Known rows, with every step that occurs
W > T > J: [ 0.92 -0.32  0.33 -0.37  0.99  0.01  1.08  3.94 -0.53 -0.16  1.36  3.81
  1.92 -2.46  3.13 -2.11 -2.40  1.97 -1.49]
T > J > F > S: [ 1.24 -0.39  2.44 -1.12  5.15 -0.89  0.43  4.97  2.53  2.60  0.65  5.20
  1.65 -1.81  1.03 -2.44  0.11 -0.13 -0.35]
S > F: [ 2.41 -1.42 -0.40  2.88 -1.73 -0.04 -0.56  2.56  0.68  3.14  2.63  3.07
 -0.91 -2.02  1.22 -1.61  1.24 -0.71 -1.38]
F > E > T: [ 0.86 -0.48  3.32 -1.03  2.41 -0.69  1.09  3.68  1.16  2.84  1.78  4.43
  0.18 -2.53  1.99 -2.73 -0.86  4.02 -2.24]
T > E: [-0.04  1.08 -0.19 -0.44 -1.53  0.81  0.45  3.51  1.64  4.20  1.42  6.77
  0.04 -2.55  3.52 -1.83 -0.29  0.86 -1.19]
W > T > J > F > E: [ 1.39 -1.22  1.65 -1.24  3.17  0.02  1.10  4.04  0.68 -0.12  1.44  3.77
  1.84 -1.65  3.17 -3.18 -1.89  1.87 -1.68]
J > T > S: [ 0.71  1.74  3.14  1.68 -0.31 -0.14 -0.67  2.21  1.66  1.67  0.20  5.06
  1.98 -1.87 -0.41 -3.49 -0.59 -1.52 -0.40]
S > F > J > T > E: [ 0.90 -1.02 -0.44  4.50  1.22 -1.17  1.10  3.02  2.41  4.43  3.39  4.48
  0.58 -2.91  3.58 -1.96  1.81 -1.34 -1.63]
E > F: [ 0.23 -1.59  0.81 -0.94  0.14  1.13  0.46  4.95  0.74  0.31  0.46  4.39
 -0.55 -2.39  1.99 -3.01 -1.24 -1.36 -0.73]
F > S > T: [ 2.17 -0.56  0.83 -1.53  2.13 -2.18  0.06  5.44  0.50  2.82  1.15  5.89
  2.03 -3.17  0.33 -4.15  0.17  1.25 -0.84]
W > F: [ 1.27 -1.29 -0.42  0.36 -1.30  0.84 -1.07  4.35  0.39  3.49  3.00  3.20
  0.40 -2.05  3.01 -0.65  0.56  0.37 -1.73]
S > F > J: [ 1.93 -1.46 -1.04  3.18  0.53 -0.86  0.64  4.02  1.50  2.73  2.68  3.00
 -0.04 -2.26  3.01 -1.16  2.31 -0.07 -1.41]
J > F > S > T > E: [ 2.19 -1.65  1.51 -2.22  3.41 -1.30 -0.57  4.80  2.65  2.63  1.00  7.36
  0.86 -1.90  1.41 -5.62  0.89 -1.63 -0.52]
S > T: [ 2.50  1.67  0.04  0.60 -0.12 -0.37  0.54  2.82  0.00  2.20  0.95  6.02
  1.33 -2.35  3.23 -3.46  1.54 -0.62 -0.82]
T > S: [ 2.28  0.72  1.47 -0.72 -1.61  0.99 -0.67  4.10  1.54  0.65 -0.60  5.40
  1.24 -1.64 -0.50 -2.25 -0.23  0.72 -0.68]
J > F: [ 1.09 -0.12  2.13 -0.88  0.77  0.39 -1.42  2.93  1.88  0.50  0.34  4.03
 -0.82 -0.16  1.98 -3.84  1.20 -2.47  0.22]
E > F > J > T > S: [ 0.13 -1.38  1.67  0.54  3.05  0.10  1.53  5.74  2.38 -0.37  0.18  5.02
  1.55 -2.82  2.29 -3.63 -0.67 -2.08 -0.72]
S > T > E: [ 2.14  1.61 -0.86  0.31 -0.22  0.05  1.26  2.98  1.02  4.25  1.50  8.46
  1.36 -3.08  4.43 -3.41  1.00 -0.38 -1.43]
W > F > S: [ 1.21 -3.00  0.11 -1.08  0.73 -0.69 -1.29  6.37  0.75  4.11  3.16  3.56
  1.19 -2.86  1.03 -1.47 -0.26  1.70 -1.79]
J > F > E > T: [ 1.40 -1.53  4.11 -1.80  3.72 -0.41 -0.13  3.24  2.53  1.43  1.14  4.67
 -0.65 -0.92  1.94 -4.53  0.38  0.48 -1.23]

Rows
[ 1.06 -0.48  2.91  0.40  4.01 -0.86  1.35  3.36  1.34  2.42  1.16  6.19
  0.66 -3.13  2.14 -2.14 -0.91  1.20 -1.37] => E > T > J
[ 0.36 -3.41  1.32 -2.40  2.11 -0.38  0.23  6.98  1.10  0.83  0.63  4.56
  0.16 -3.21 -0.11 -3.75 -2.08 -0.02 -0.82] => E > F > S
[-0.12 -1.70  0.15 -0.56  2.38  0.34  1.61  6.40  1.55 -0.28  0.53  4.25
  0.25 -2.63  3.73 -2.58 -0.13 -0.79 -0.75] => E > F > J
[ 2.38 -1.82  4.40 -2.05  3.58 -0.07 -0.27  3.68  3.19  0.81  0.41  5.49
  0.00 -0.96  0.63 -4.79  0.12  0.62 -1.33] => J > F > E > T > S
[ 3.52 -3.24  2.46  1.04  0.92 -0.49 -0.33  3.28  1.99  1.45  1.25  6.21
 -0.25 -2.90 -0.97 -3.67 -0.47  0.23 -1.85] => E > T > S > F
[ 0.08  1.56  1.90  1.75  2.32 -1.04  0.86  4.18  2.44  0.93  0.38  4.63
  2.61 -2.15  2.34 -2.72  0.95 -0.50 -0.45] => F > J > T > S
[ 1.73 -3.07  0.79 -1.95  2.82 -0.82  0.86  6.69  0.84  1.11  0.82  6.06
  1.07 -3.66  0.67 -4.84 -1.34 -0.63 -1.05] => E > F > S > T
[ 1.03 -0.01  3.49 -0.54  4.47 -0.74  2.21  3.91  1.57  3.76  1.72  5.18
  1.26 -3.04  2.48 -1.70 -0.98  4.42 -2.43] => F > E > T > J
[-0.06 -1.14 -0.26 -1.11 -0.42  1.46  1.20  4.87  1.95  3.04  1.19  7.28
 -0.38 -3.16  3.54 -2.66 -1.46 -0.59 -1.39] => T > E > F
[ 3.25  1.55  0.93  0.64  3.81 -0.32  1.39  2.92  1.48  2.54  0.76  7.13
  2.19 -2.04  3.73 -3.44  1.85 -1.99 -0.67] => S > T > J > F
[-0.10 -2.56  0.14 -2.25  1.22  0.22  1.01  6.48  2.21  3.48  1.31  7.46
  0.25 -3.80  1.79 -3.37 -2.13  0.51 -1.46] => T > E > F > S
[ 2.48 -1.31  0.40  2.22 -0.51 -0.16  0.46  3.03  1.08  4.30  3.19  2.59
 -0.31 -2.15  1.43 -1.28  0.94  2.08 -2.35] => S > F > E
[ 3.23  1.66  1.46  0.21  4.63 -0.35  2.03  3.21  1.71  3.21  1.17  6.81
  2.57 -2.11  3.90 -3.27  1.73 -0.25 -1.33] => S > T > J > F > E
[ 3.37 -3.12 -0.10  0.41 -2.09  0.28 -0.60  3.90  0.15 -1.22  1.41  3.86
  1.03 -2.19 -0.01 -3.56 -1.92  1.08 -1.96] => W > T > S > F
[ 1.15 -0.88  0.12  4.71  1.34 -1.46  0.60  2.85  1.75  3.17  3.08  2.91
  0.56 -2.38  2.78 -2.03  2.08 -1.54 -1.24] => S > F > J > T
[ 2.47 -1.59  2.12 -1.87  3.51 -1.59 -0.97  4.67  1.97  1.29  0.72  5.81
  0.82 -1.42  0.62 -5.65  1.14 -1.73 -0.14] => J > F > S > T
[ 1.22  0.98  2.03  0.14  3.50  0.38  0.60  3.38  2.25  2.15  0.50  5.07
  1.06 -1.19  2.65 -1.80  0.71 -1.21 -0.29] => T > J > F
[ 2.03  0.02  2.35  3.57 -0.54 -0.29 -0.67  1.79  1.88  2.54  1.42  4.56
  1.43 -2.17 -0.88 -3.36  0.01 -2.17 -0.98] => J > T > S > F
